Known rows, with every way that one mark hangs from another
{dazos {meluz bara nulitar}}: [-2.06  1.42 -3.68  0.83 -1.12 -1.38  2.11 -0.33  1.66  1.94 -0.71 -3.24
 -0.64  0.80  0.52  1.40 -0.81  4.46 -2.82]
{vodam {luva {bara daka}}}: [-2.64 -0.06 -3.72  4.67  1.15 -5.26 -3.91  7.54  2.22  0.17 -1.39 -0.81
 -3.26 -0.49 -0.06 -0.61  0.21  2.55  3.76]
{dazos {meluz bara gubosan}}: [-3.41  1.81 -4.03  2.00 -3.83 -2.61  1.07 -1.01  2.24  4.54 -3.47 -2.32
 -0.21  0.90  0.55  0.92  0.36  4.43 -2.01]
{bara daka}: [-0.65 -0.50 -3.50  1.87 -1.65 -3.75 -2.79  4.91  1.15  1.13 -1.30 -3.00
 -4.61 -0.08  0.08 -0.13 -1.92 -0.62  0.76]
{gubosan {meluz nulitar}}: [-1.09 -0.22  0.86  1.13  0.88 -0.96 -2.57  0.40  1.53  0.88 -1.78 -4.97
 -4.29  1.35  1.25  2.23 -1.94  0.44 -0.56]
{gubosan {meluz {bara daka} dazos}}: [-2.50  0.20 -2.81  0.73 -6.97 -3.37 -4.88  3.11  2.11 -0.61 -4.74 -4.84
 -3.50 -0.11 -0.42  2.99 -1.15  0.77 -0.52]
{gubosan {meluz dazos nulitar}}: [-0.92 -0.09  0.35  1.27 -1.69 -0.95 -4.61  1.10  1.24 -0.38 -2.85 -5.80
 -3.51  1.13  0.73  3.65 -1.71  0.65 -1.46]
{dazos {meluz bara}}: [-3.05  1.62 -4.56  0.81 -4.30 -2.54  2.06 -0.22  1.99  2.46 -1.98 -1.85
 -0.26  0.74  0.25  0.93 -0.56  4.32 -2.05]
{gubosan {meluz {bara daka luva}}}: [-4.23  0.18 -2.18  0.89 -6.12 -3.80 -3.41  4.78  1.97  0.57 -3.57 -2.60
 -4.39 -0.24 -1.15  1.94 -2.23 -0.05  1.22]
{vodam luva}: [-2.44 -0.05 -2.10  1.75  0.42 -2.88 -0.42  2.11  1.45  0.65 -1.13 -2.69
 -3.14  1.19  0.98 -0.23 -0.09  3.29  1.51]
{gubosan {meluz bara nulitar}}: [-2.21 -0.24 -0.37 -0.21 -1.45 -1.33 -0.92 -0.34  1.94  0.27 -2.26 -4.85
 -3.56  1.21  0.91  2.47 -1.62  2.13 -0.61]
{nulitar vogip}: [-1.55 -0.90 -2.93  0.45 -0.19 -0.80 -0.68  2.02  1.74  1.66 -0.75 -3.57
 -2.36  1.01  0.75  0.09 -2.31  3.68 -2.92]
{meluz dazos {nulitar vogip}}: [-0.17 -0.82 -2.60  0.52  0.26  0.27 -2.62  2.68  1.04 -0.42 -0.60 -5.89
 -1.79  0.75  0.45  2.29 -2.28  3.58 -4.74]
{gubosan {meluz bara {nulitar vogip}}}: [-2.31 -0.56 -0.76 -0.56 -0.17  0.28 -1.33  0.10  2.29  0.51 -1.93 -5.71
 -2.82  0.98  0.77  2.21 -1.82  4.29 -3.05]
{luva bara vodam}: [-2.31 -0.40 -2.95  3.11 -0.74 -3.62 -2.47  4.30  1.77 -0.35 -1.13 -2.63
 -3.20  0.73  0.38  0.01 -0.72  0.71  0.59]
{dazos {meluz bara {nulitar vogip}}}: [-2.19  1.17 -4.08  0.56  0.13  0.29  1.80  0.06  1.96  2.21 -0.51 -4.04
  0.19  0.60  0.50  1.05 -1.01  6.76 -5.21]
{meluz gubosan}: [-1.79 -0.20 -1.88  2.19 -1.26 -2.76 -1.32  0.82  1.65  3.61 -2.79 -3.12
 -3.27  1.40  1.16  0.35 -0.89  0.95  0.20]
{meluz bara dazos nulitar}: [-1.03 -0.53 -3.50 -0.68 -3.69 -1.83 -0.49  1.32  1.21 -1.31 -1.39 -4.86
 -1.74  0.74  0.12  2.88 -1.73  2.83 -2.26]
{luva {bara daka} vodam}: [-1.94 -0.25 -3.86  4.15 -0.62 -4.52 -4.70  7.34  1.72 -0.55 -1.35 -3.09
 -4.30 -0.36 -0.40 -0.49 -0.68 -0.70  1.19]

Rows
[-2.18 -0.38 -1.37 -0.40 -2.70  0.17 -3.17  0.74  2.11 -0.71 -3.06 -6.52
 -1.90  0.73  0.21  3.61 -1.68  4.47 -4.20] => {gubosan {meluz bara dazos {nulitar vogip}}}
[-1.52  1.38 -2.28  3.18  2.99  0.49 -0.90  0.09  1.72  4.69 -1.46 -4.65
 -0.61  0.95  0.98  0.66 -0.43  5.07 -5.07] => {dazos {meluz gubosan {nulitar vogip}}}
[-1.36 -0.60  0.62  0.89  2.15  0.59 -2.93  0.86  1.81  1.11 -1.46 -5.83
 -3.52  1.20  1.30  1.89 -2.12  2.74 -2.79] => {gubosan {meluz {nulitar vogip}}}
[-4.75  0.45 -1.78  0.31 -8.56 -2.63 -3.64  2.53  1.39 -1.64 -4.38 -5.00
 -3.27  0.74 -1.10  3.45 -1.42  0.73 -1.46] => {gubosan {meluz {bara {luva vodam}} dazos}}
[-1.93  1.72 -4.07  2.89 -0.49 -2.24 -0.86  1.64  1.82  3.82 -2.56 -4.16
 -1.59 -0.08  0.14  0.76  0.25  3.18 -2.44] => {dazos {meluz {bara daka} gubosan nulitar}}
[-4.07  0.29 -2.89  1.11 -8.68 -3.85 -5.29  5.45  1.74 -0.74 -4.53 -3.39
 -3.58 -0.46 -1.56  3.35 -2.08  0.08  0.11] => {gubosan {meluz {bara daka luva} dazos}}
[-2.88 -0.04 -3.62  2.45 -3.34 -3.73 -3.60  7.45  0.31 -0.50 -1.18 -3.96
 -5.54 -0.23 -1.32 -0.17 -2.16 -2.31 -0.02] => {bara daka {luva vodam}}
[-1.95 -0.13 -0.96 -0.17 -3.99 -1.41 -2.85  0.30  1.77 -0.97 -3.25 -5.70
 -2.73  0.90  0.29  3.97 -1.43  2.20 -1.64] => {gubosan {meluz bara dazos nulitar}}
[-1.71 -0.49 -3.42  0.35 -1.66 -0.13 -1.88  1.06  1.88  1.24 -2.85 -6.35
 -0.97  0.76  0.33  2.58 -0.88  5.34 -4.87] => {meluz bara dazos gubosan {nulitar vogip}}
[-2.40  1.69 -3.13  2.00 -0.66 -1.38  1.20 -1.09  1.93  4.04 -2.32 -3.76
 -0.51  0.95  0.66  1.40  0.17  4.45 -2.84] => {dazos {meluz bara gubosan nulitar}}
[-1.91 -0.74 -2.74  0.16  1.07 -0.14  0.17  0.33  2.08  2.62 -1.69 -5.31
 -1.89  1.11  0.90  0.99 -1.08  5.31 -3.75] => {meluz bara gubosan {nulitar vogip}}
[-3.93 -0.09 -4.74 -0.33 -9.10 -3.80 -1.03  3.98  1.21 -0.81 -2.71 -1.77
 -1.63  0.36 -1.40  2.91 -2.37  1.98 -0.67] => {meluz {bara luva} dazos}
[-1.68 -0.21 -1.23  0.64 -1.29 -2.19 -2.85  2.39  2.01  0.07 -2.50 -5.28
 -4.49  0.15  0.23  2.02 -1.52  0.79 -0.32] => {gubosan {meluz {bara daka} nulitar}}
[-1.41 -0.07 -1.84  0.68 -3.88 -2.16 -4.88  3.08  1.71 -1.12 -3.53 -6.19
 -3.76 -0.13 -0.21  3.47 -1.35  0.89 -1.22] => {gubosan {meluz {bara daka} dazos nulitar}}
[-1.28  1.70 -1.86  3.45  1.70 -1.12 -0.50 -0.28  1.42  4.48 -1.87 -3.87
 -1.38  1.14  1.07  1.09 -0.13  2.79 -2.69] => {dazos {meluz gubosan nulitar}}
[-1.18 -0.42 -0.04  0.91 -0.34  0.52 -4.86  1.53  1.53 -0.14 -2.58 -6.63
 -2.80  0.88  0.58  3.31 -1.90  2.89 -3.92] => {gubosan {meluz dazos {nulitar vogip}}}
[-3.08  1.72 -4.79  1.99 -2.74 -2.66 -0.28  4.61  1.27  1.61 -0.83 -2.32
 -1.67 -0.59 -1.26  1.42 -1.67  2.49 -1.88] => {dazos {meluz {bara daka luva} nulitar}}
[-2.67 -0.09 -2.10  0.68 -4.43 -3.32 -3.07  2.60  2.32  0.62 -3.68 -3.93
 -4.30  0.16  0.12  1.60 -1.39  0.72  0.69] => {gubosan {meluz {bara daka}}}
[-3.08  0.07 -1.90 -0.09 -7.12 -2.53 -2.92  0.43  2.02 -0.33 -4.51 -4.39
 -2.41  0.92  0.20  3.44 -1.19  2.04 -0.86] => {gubosan {meluz bara dazos}}
[-2.71 -0.22 -3.74 -0.34 -5.58 -2.48 -0.93  3.79  0.88 -1.41 -1.31 -3.34
 -1.93  0.33 -1.16  3.46 -2.78  1.98 -1.63] => {meluz {bara luva} dazos nulitar}
